What can hang from each mark
Y: U
B: E L
U: A Y
E: B
L: A B
R: A
A: L R U
F: Y

Every row comes from one small tree of marks. Brackets hold a mark, then the marks that hang from it, in alphabetical order. Every link used is in the known rows. Which tree was each row made from?
(in the rows, 128 means zero)
Known rows
(L (A U) (B E)): [122 149  94 100 179 110 122 119 134 128 113 101 142 145 143 132  86]
(U (A (L B) R) Y): [132 117  85  84 183  91 174 112 117 131 127 125 143 162 168 121  59]
(U (A L R) Y): [129 110  83  98 190  81 182 113 112 141 131 126 146 156 166 121  60]
(E (B (L A))): [128 148  81 126 177 132 125 154 149 146  91  84 148 161 160 141  73]
(B E L): [127 158 110 116 169 161 153 118 122 115 135  95 128 154 161 157  69]
(U (A (L (B E)) R) Y): [133 118  98  85 183  99 178 109 113 128 132 127 141 161 170 122  53]
(L (A R) B): [137 142  90  97 180  97 144 125 141 138 109 108 163 169 128 145  92]
(B E (L (A R (U Y)))): [132 147  75 112 176 129 163 121 106 107 128  91 135 141 139 157  56]
(L A): [120 136  84 120 195  88 139 130 133 148 115 105 159 148 136 131 103]
(R (A (L (B E)) U)): [121 159  71 127 177 130 162 124 137 159 116 105 136 152 151 113  90]
(B (L A)): [125 147  57 108 177 120 139 130 126 117 109  82 140 149 135 151  82]
(U (A R)): [140 118 113 125 204  65 160 105 134 171 116 117 147 164 134 136  79]
(Y (U (A (L (B E)) R))): [145 124 113  85 190  90 159 105 130 127 100  87 143 150 157 125  63]
(R (A (U Y))): [126 160  55 137 190 127 161 143 135 152 140 107 154 153 147 110 104]
(F Y): [117 164  77 131 185 133 147 130 152 153 166 105 155 157 174 116 120]
(Y (U (A L R))): [142 118  98  94 195  75 161 108 130 136  97  85 148 147 153 124  70]
(B E (L A)): [129 153  96 110 178 142 150 121 114 108 122  89 132 147 141 154  66]
(L (B E)): [126 159 136 102 168 152 134 118 146 133 137 117 143 170 173 139  92]

Write each row's tree
[121 122 104  98 188  83 141 100 134 156 100 110 128 156 159 120  75]
(U (A (L B)))
[114 129  70 106 154 109 180 108 119 142 130 121 140 145 182 138  59]
(A (L (B E)) R (U Y))
[109 142 113 100 159 134 153 108 135 145 118 116 133 157 186 132  80]
(A (L (B E)))
[130 143  64 125 175 126 136 156 142 141  98  86 151 157 160 141  65]
(E (B (L (A R (U Y)))))
[123 124 117  99 188  90 144  97 130 153 104 113 125 155 161 121  69]
(U (A (L (B E))))
[121 123  83  78 183 104 152 116 119 122 127 119 136 155 180 109  67]
(U (A (L B)) Y)
[ 92 126  46 116 163 102 156 118 120 148 128 111 136 127 194 118  81]
(A L (U Y))
[135 146  72 106 194 105 160 118 143 138 140  84 152 149 166 107  95]
(F (Y (U (A L R))))
[119 157  47 116 174 132 164 134 133 146 125 106 143 153 160 106  92]
(R (A (L B) (U Y)))
[128 140  43 117 177 100 148 124 123 128 105  81 141 144 126 158  75]
(B (L (A R U)))
[138 153  87  97 190 120 157 115 143 128 143  86 147 153 170 109  89]
(F (Y (U (A (L (B E)) R))))
[112 132  53 118 191  83 137 134 124 137 123 102 156 133 145 123  96]
(L (A (U Y)))
[112 126  51 104 153  98 175 112 124 147 124 118 144 147 179 137  67]
(A (L B) R (U Y))
[116 151  45 130 181 122 172 135 128 155 128 108 145 146 158 106  93]
(R (A L (U Y)))
[125 133 115 109 159 116 184 102 132 158 119 125 144 167 169 150  68]
(A (L (B E)) R)
[124 151  74 108 176 138 148 124 108 101 128  87 130 136 147 148  62]
(B E (L (A (U Y))))
[129 152 116  93 181 124 130 123 135 122 118 107 149 160 144 135  88]
(L A (B E))
[116 151  55 140 184 112 167 127 136 171 115 104 141 147 147 111  97]
(R (A L U))
[139 119  93 105 199  86 171 121 119 137 144 125 155 163 155 124  71]
(U (A R) Y)
[128 141  36 110 174 107 152 130 118 116 114  84 144 144 133 154  72]
(B (L (A R (U Y))))
[124 126  64 134 194  60 153 122 129 163 110 104 160 141 123 141  92]
(L (A R U))
[119 157  57 126 177 122 158 126 141 162 111 102 139 153 149 112  95]
(R (A (L B) U))
[137 149  97 114 178 133 165 119 113 114 123  93 138 152 132 162  60]
(B E (L (A R)))
[ 96 135  48  96 153 116 144 117 127 134 123 109 132 137 196 119  79]
(A (L B) (U Y))
